Known rows, with every step that occurs:
N/S: -3	15	35	4	-33	-11	10	-1	-22	14	23	-3	19	-26	-8	-1	4	-53	-10	-46	-15	-18	32	24	1	-8	-21	-21	-27	2
U/Q/S: -17	-9	46	10	-15	13	-2	-14	-15	22	10	-38	-11	-10	3	-3	13	-17	5	-42	22	-20	54	19	-17	-11	1	0	-12	26
C/R/Q/S/G/N: -32	-22	56	20	-46	15	4	-6	-1	29	49	-9	-5	14	6	39	30	-53	20	-46	1	-30	34	-1	-28	-43	4	18	-2	-10
N/G: 16	2	28	3	-21	3	13	11	-25	14	12	5	1	-23	-13	21	8	-11	-7	-61	10	-23	38	32	-24	-23	-18	-19	-42	0
G/C: 15	13	27	2	-7	-12	16	8	-10	15	25	-6	19	-19	-3	-17	16	-6	5	-37	-5	-10	28	24	4	-23	7	-18	-20	16
U/C/R/Q/S: -22	-7	35	18	-13	-3	7	-22	6	35	54	-32	-4	-4	-3	29	12	-33	-1	-44	13	-15	33	29	-6	12	3	7	-20	5
U/Q: -16	4	35	0	-13	5	-12	-12	-20	17	-4	-7	-4	-22	-3	-7	13	-2	-4	-48	16	-12	47	34	-2	-6	-12	-19	-22	34
R/Q/U/C/S/G/N: -17	1	38	20	-49	-10	13	-9	7	31	9	-7	-1	10	-6	25	31	-50	21	-48	11	-39	40	-5	-15	-30	-6	14	-23	-7
R/Q/S/N: -35	-11	32	10	-14	-5	9	-36	2	36	42	-1	-9	14	0	45	17	-48	5	-25	1	-26	53	5	-25	-23	-4	13	-6	25
S/G/C: 17	3	37	1	-25	1	14	14	-21	18	31	1	17	-28	-15	-14	34	-14	7	-49	9	-21	25	24	-14	-44	9	-7	-19	-2
N/G/Q/R: 10	-5	34	13	-39	9	-10	5	-27	37	18	-34	-22	-18	-4	31	8	-13	-9	-40	3	-2	38	20	-37	-30	-12	-19	-33	-1
Q/G/N/S: -17	9	56	16	-45	-2	15	16	-11	16	14	-7	25	-5	5	5	10	-61	1	-44	-15	-30	41	-1	-14	-41	-20	-13	-27	-17
C/S/G: -6	-7	43	-1	-44	-12	6	-2	-23	21	20	14	4	-25	-14	7	28	-32	10	-72	21	-34	43	21	-17	-27	-14	3	-38	1
U/Q/G/N/S/C/R: -12	-26	54	13	-45	10	20	7	-17	15	42	-11	26	-27	2	-4	12	-50	-5	-59	-4	8	50	25	7	1	-32	-12	-33	-33
Q/R/C/U: 6	-22	25	18	-14	-28	10	-6	0	26	7	-16	3	-8	-14	18	10	0	-14	-52	22	-2	35	43	1	-9	-17	15	-51	14
R/C/U/Q/S/N: -23	-28	37	21	-14	-3	19	-26	-2	39	10	-5	-16	10	-6	23	24	-34	4	-36	22	-18	67	13	-10	-17	-16	20	-28	23
N/G/S: 22	-4	31	9	-11	15	4	30	-19	30	20	-2	-9	-6	-9	19	1	-43	6	-58	-4	-36	51	37	-20	-25	-5	-20	-29	13
R/Q/S/G/C/U: 13	-4	48	35	-6	-15	1	2	4	20	23	4	-9	-13	-23	17	35	-21	10	-49	20	-38	38	25	-6	-28	25	13	-31	7
S/N/G/Q/U: 15	12	6	14	-30	6	14	5	-18	46	-13	-15	-16	-3	-8	40	-1	-33	11	-26	-7	-19	36	-1	-8	-32	-11	-19	-9	1
Q/N/S/G: -4	4	46	7	-48	17	13	6	-36	27	21	6	10	-25	-22	2	23	-60	6	-66	-4	-31	28	15	-32	-45	-20	-10	-29	-15
C/U/Q/N/G/S: 20	-7	42	32	4	22	2	28	-20	37	-9	4	-28	0	-14	14	9	-41	21	-63	-2	-41	63	33	-17	-25	-7	-19	-46	19
G/S/C: 14	-22	18	-6	-25	4	9	15	-7	18	40	-20	23	-11	-15	-1	-13	-50	-5	-61	-11	-7	47	35	-8	-6	-9	-13	-23	11
U/C/R/Q: -22	5	21	8	-10	-15	-3	-21	7	35	51	1	4	-14	-12	31	11	-22	-12	-49	6	-6	20	44	12	22	-8	-9	-31	8
C/U: -2	1	33	15	-5	-25	-8	-7	1	18	-1	14	3	-12	-11	29	1	-9	-2	-59	9	-18	36	33	13	-4	0	-7	-45	21
N/S/G/C: 23	9	45	10	-34	1	21	17	-25	15	35	2	20	-36	-18	-21	36	-40	4	-45	1	-25	28	21	-11	-42	1	-11	-21	-14
C/R/Q/N: -27	4	24	12	1	-1	5	-16	-11	36	34	5	-4	4	0	25	5	-29	14	-51	-20	-15	24	28	-7	-10	-11	-14	-22	18
N/G/Q: 8	7	18	13	-35	7	-4	30	-22	37	6	-2	-26	-12	-18	32	-2	-26	-3	-56	-7	-21	27	16	-14	-28	-10	-34	-40	4
N/S/C/U: 14	-11	33	19	-28	-25	9	0	-1	4	17	3	19	-28	-25	12	1	-46	-15	-65	1	-11	46	33	12	9	-15	-6	-52	-4
R/Q: -22	11	16	1	-7	-17	-13	-19	1	19	34	3	1	-5	-10	27	7	-19	-10	-42	-1	-27	27	33	-10	-10	1	-9	-10	36
R/C/U/Q/S/N/G: 5	-27	38	29	-18	5	30	-1	-15	31	4	5	-24	-5	-17	31	29	-28	-2	-51	30	-29	69	22	-26	-25	-25	13	-52	2
U/C/Q/R: 1	-3	32	1	-28	-26	8	-31	-14	42	32	-46	-9	-29	-5	33	20	-5	-17	-48	16	1	37	17	-13	4	-2	-6	-48	9

Rows:
7	-24	27	14	-25	-7	45	-3	-21	38	31	-3	-22	-3	-13	42	27	-36	-4	-52	13	-31	56	7	-29	-29	-18	8	-46	-1
R/C/Q/S/N/G
3	-8	30	6	-37	6	22	2	-25	9	19	-19	21	-27	-18	-24	3	-58	-9	-61	-13	-4	50	24	-12	-3	-33	-18	-38	-5
U/Q/N/S/C
1	-20	33	1	-39	-5	23	-3	-19	11	60	-6	33	-37	-4	4	-1	-52	-13	-61	-12	17	35	38	17	20	-30	-15	-32	-26
N/S/C/R
-18	-11	28	2	-11	3	5	-8	-6	44	30	15	-1	12	1	32	5	-57	13	-33	-15	-20	56	14	-10	-27	-9	-8	-13	27
G/S/N
21	5	50	34	-15	-11	15	14	-14	21	6	16	2	-23	-24	1	30	-36	14	-57	3	-30	35	20	0	-33	4	-4	-47	-8
Q/N/S/G/C/U
1	-22	14	-4	-28	-14	21	-5	-15	31	28	-40	17	-6	-5	-2	10	0	-20	-43	16	8	28	42	-20	-21	-30	10	-31	13
Q/R/C
-2	-3	42	4	-7	13	-4	33	-9	37	15	-14	15	-1	-2	7	-5	-36	8	-57	0	-36	48	28	-18	-40	-1	-17	-25	12
Q/G/S
-8	-35	40	5	-27	9	15	-10	-15	17	53	-28	13	-26	2	2	6	-29	-3	-58	9	15	49	35	6	20	-16	-2	-23	-10
U/Q/S/C/R
-1	-12	44	31	-30	-21	7	6	14	7	18	3	17	-11	-22	22	9	-53	-11	-60	1	-27	51	19	-3	-14	-11	3	-49	-13
R/Q/G/N/S/C/U
-14	-9	37	7	-13	-4	18	-1	-1	62	23	3	-3	3	-10	40	15	-52	6	-48	3	-32	59	3	-9	-27	-7	-8	-41	8
U/C/Q/G/S/N
-21	-11	51	10	-53	-7	9	2	-7	20	17	9	2	7	3	19	28	-46	23	-58	3	-33	44	-4	-20	-43	-10	7	-26	-2
C/S/G/N
-28	-14	36	3	-22	0	17	-29	-7	35	32	-5	0	8	6	35	12	-42	8	-30	2	-17	53	2	-21	-26	-9	8	-13	15
Q/S/N
9	-23	30	-5	-35	-24	8	-29	-20	23	46	-46	-2	-30	-3	25	15	-12	-18	-48	6	6	45	17	-18	-2	-3	-2	-33	9
S/C/Q/R
-10	-3	34	8	-15	-32	29	-18	-6	27	23	24	4	-3	3	8	28	-39	19	-33	-2	-17	64	2	6	-15	-16	-1	-36	18
G/C/S/N
-5	12	9	7	-5	-12	4	-26	-2	28	23	-16	7	-10	5	31	3	-18	6	-24	-4	-12	24	27	13	1	-1	-5	13	12
C/R/Q/U
-21	-2	32	12	-11	-5	-3	-20	1	23	41	-29	-5	5	-1	26	8	-31	0	-37	6	-32	38	18	-24	-14	12	8	-4	28
R/Q/S
-30	-12	31	12	-30	5	9	-15	-7	51	27	-9	-18	15	0	42	6	-51	11	-28	-7	-16	48	-9	-18	-30	-5	-1	-13	15
G/Q/S/N
22	22	4	13	-32	3	18	10	-5	51	-17	-35	-3	-19	-23	23	-3	-21	-3	-46	14	-13	21	16	0	-1	-13	-25	-43	-13
N/G/Q/U/C
-9	-1	41	19	-3	-7	-18	-12	-7	18	-19	6	-15	-22	-11	7	15	0	-3	-55	24	-18	53	36	12	1	-5	-12	-39	35
C/U/Q
10	-3	42	14	-21	4	13	6	-12	21	47	-16	4	-17	-15	-4	40	-27	11	-40	13	-34	31	19	-27	-44	21	9	-5	2
R/Q/S/G/C
7	-12	44	5	-22	3	18	8	-22	25	54	8	17	-34	-2	1	29	-16	11	-53	2	2	22	35	10	-16	-1	-10	-21	-18
S/G/C/R
22	-5	41	18	-15	-16	32	2	-19	29	38	-36	-23	-16	-5	19	27	-24	8	-46	7	-34	46	0	-11	-20	23	0	-30	9
N/G/C/Q/S
-25	8	22	15	-4	-2	12	-15	-5	44	30	-3	-2	2	-9	23	6	-29	9	-56	-12	-11	22	28	-3	3	-15	-15	-37	10
U/C/R/Q/N
40	-5	6	6	-20	-13	31	2	-17	32	12	-34	-5	-20	-12	28	2	-38	5	-47	-4	-26	48	8	3	-7	4	-11	-14	4
N/G/S/C/Q/U
-16	-26	49	12	-60	-9	20	1	-8	28	23	-13	3	10	3	13	35	-38	14	-54	12	-23	45	3	-30	-46	-21	23	-31	-9
Q/R/C/S/G/N
19	5	38	9	-31	-27	25	5	-29	30	41	-3	-11	-38	-19	7	41	-38	1	-54	-6	-35	31	3	6	-25	17	-12	-31	2
N/S/G/C/Q
-25	12	17	10	-1	-5	1	-13	-8	31	17	-1	-4	9	-8	18	3	-26	10	-50	-17	-28	26	19	-20	-25	-8	-14	-20	32
R/Q/N
20	-12	42	10	-22	-21	24	-22	-25	34	41	-24	-19	-25	2	32	40	-10	-4	-32	5	-8	55	5	-23	-25	3	-2	-35	5
S/N/G/C/Q/R
11	-10	33	23	-25	-18	17	3	-5	11	10	2	14	-19	-25	9	-2	-49	-5	-68	-7	-12	45	25	6	2	-18	-8	-57	-6
Q/N/S/C/U
-15	3	26	11	-35	20	-2	18	-27	53	2	-4	-18	1	-18	18	4	-39	19	-63	-17	-25	19	3	-27	-49	-9	-24	-30	6
S/G/Q/N
1	3	21	20	-41	-5	15	16	-12	52	4	10	-32	-6	-22	38	10	-46	4	-55	2	-22	48	4	-9	-14	-23	-25	-66	-5
U/C/S/N/G/Q
9	8	33	8	-12	-38	24	4	-11	11	17	3	10	-18	2	-19	21	-19	18	-46	2	-22	51	17	15	-5	-4	-10	-42	18
G/C/S
-23	-13	46	8	-9	16	2	3	-8	47	9	9	-1	5	-1	19	14	-44	11	-39	4	-29	71	14	-19	-41	-14	-7	-21	20
U/Q/G/S/N
26	3	32	12	-11	-2	34	11	-19	18	25	15	4	-19	-9	5	30	-18	6	-37	2	-19	48	18	-15	-36	-6	-13	-34	-2
S/N/G/C
17	7	24	14	-17	-3	34	7	-26	41	3	-5	-21	-19	-22	29	17	-21	3	-76	5	-29	37	13	-21	-15	-16	-23	-72	-3
U/C/Q/N/G
12	15	7	-1	-14	-28	19	-21	-16	35	0	-29	-4	-18	0	31	2	-14	7	-34	-3	-22	29	0	16	-6	10	-12	-3	21
C/Q/U
-14	10	45	15	-45	-6	13	3	-11	14	21	-3	17	-3	5	8	8	-66	3	-39	-24	-21	36	4	-4	-24	-18	-13	-20	-4
G/N/S
-14	2	39	23	2	3	-3	-8	-15	30	-26	2	-17	-5	-8	3	10	-12	16	-59	4	-19	48	22	-4	-15	-12	-16	-43	30
C/U/Q/N
5	-21	22	26	-21	-26	3	6	-1	38	3	-19	-12	-2	-19	24	5	-7	-13	-51	15	-3	30	35	1	-12	-13	5	-53	14
G/Q/R/C/U
-12	-18	55	6	-38	26	-4	-6	-25	26	20	-22	-10	-23	-13	4	32	-28	6	-59	34	-32	45	20	-37	-39	0	8	-13	4
U/Q/S/G
18	12	34	24	-5	-29	30	11	-15	15	16	11	-11	-11	-8	-8	32	-28	23	-53	0	-38	57	16	-6	-15	-8	-8	-53	13
R/Q/N/G/C/S
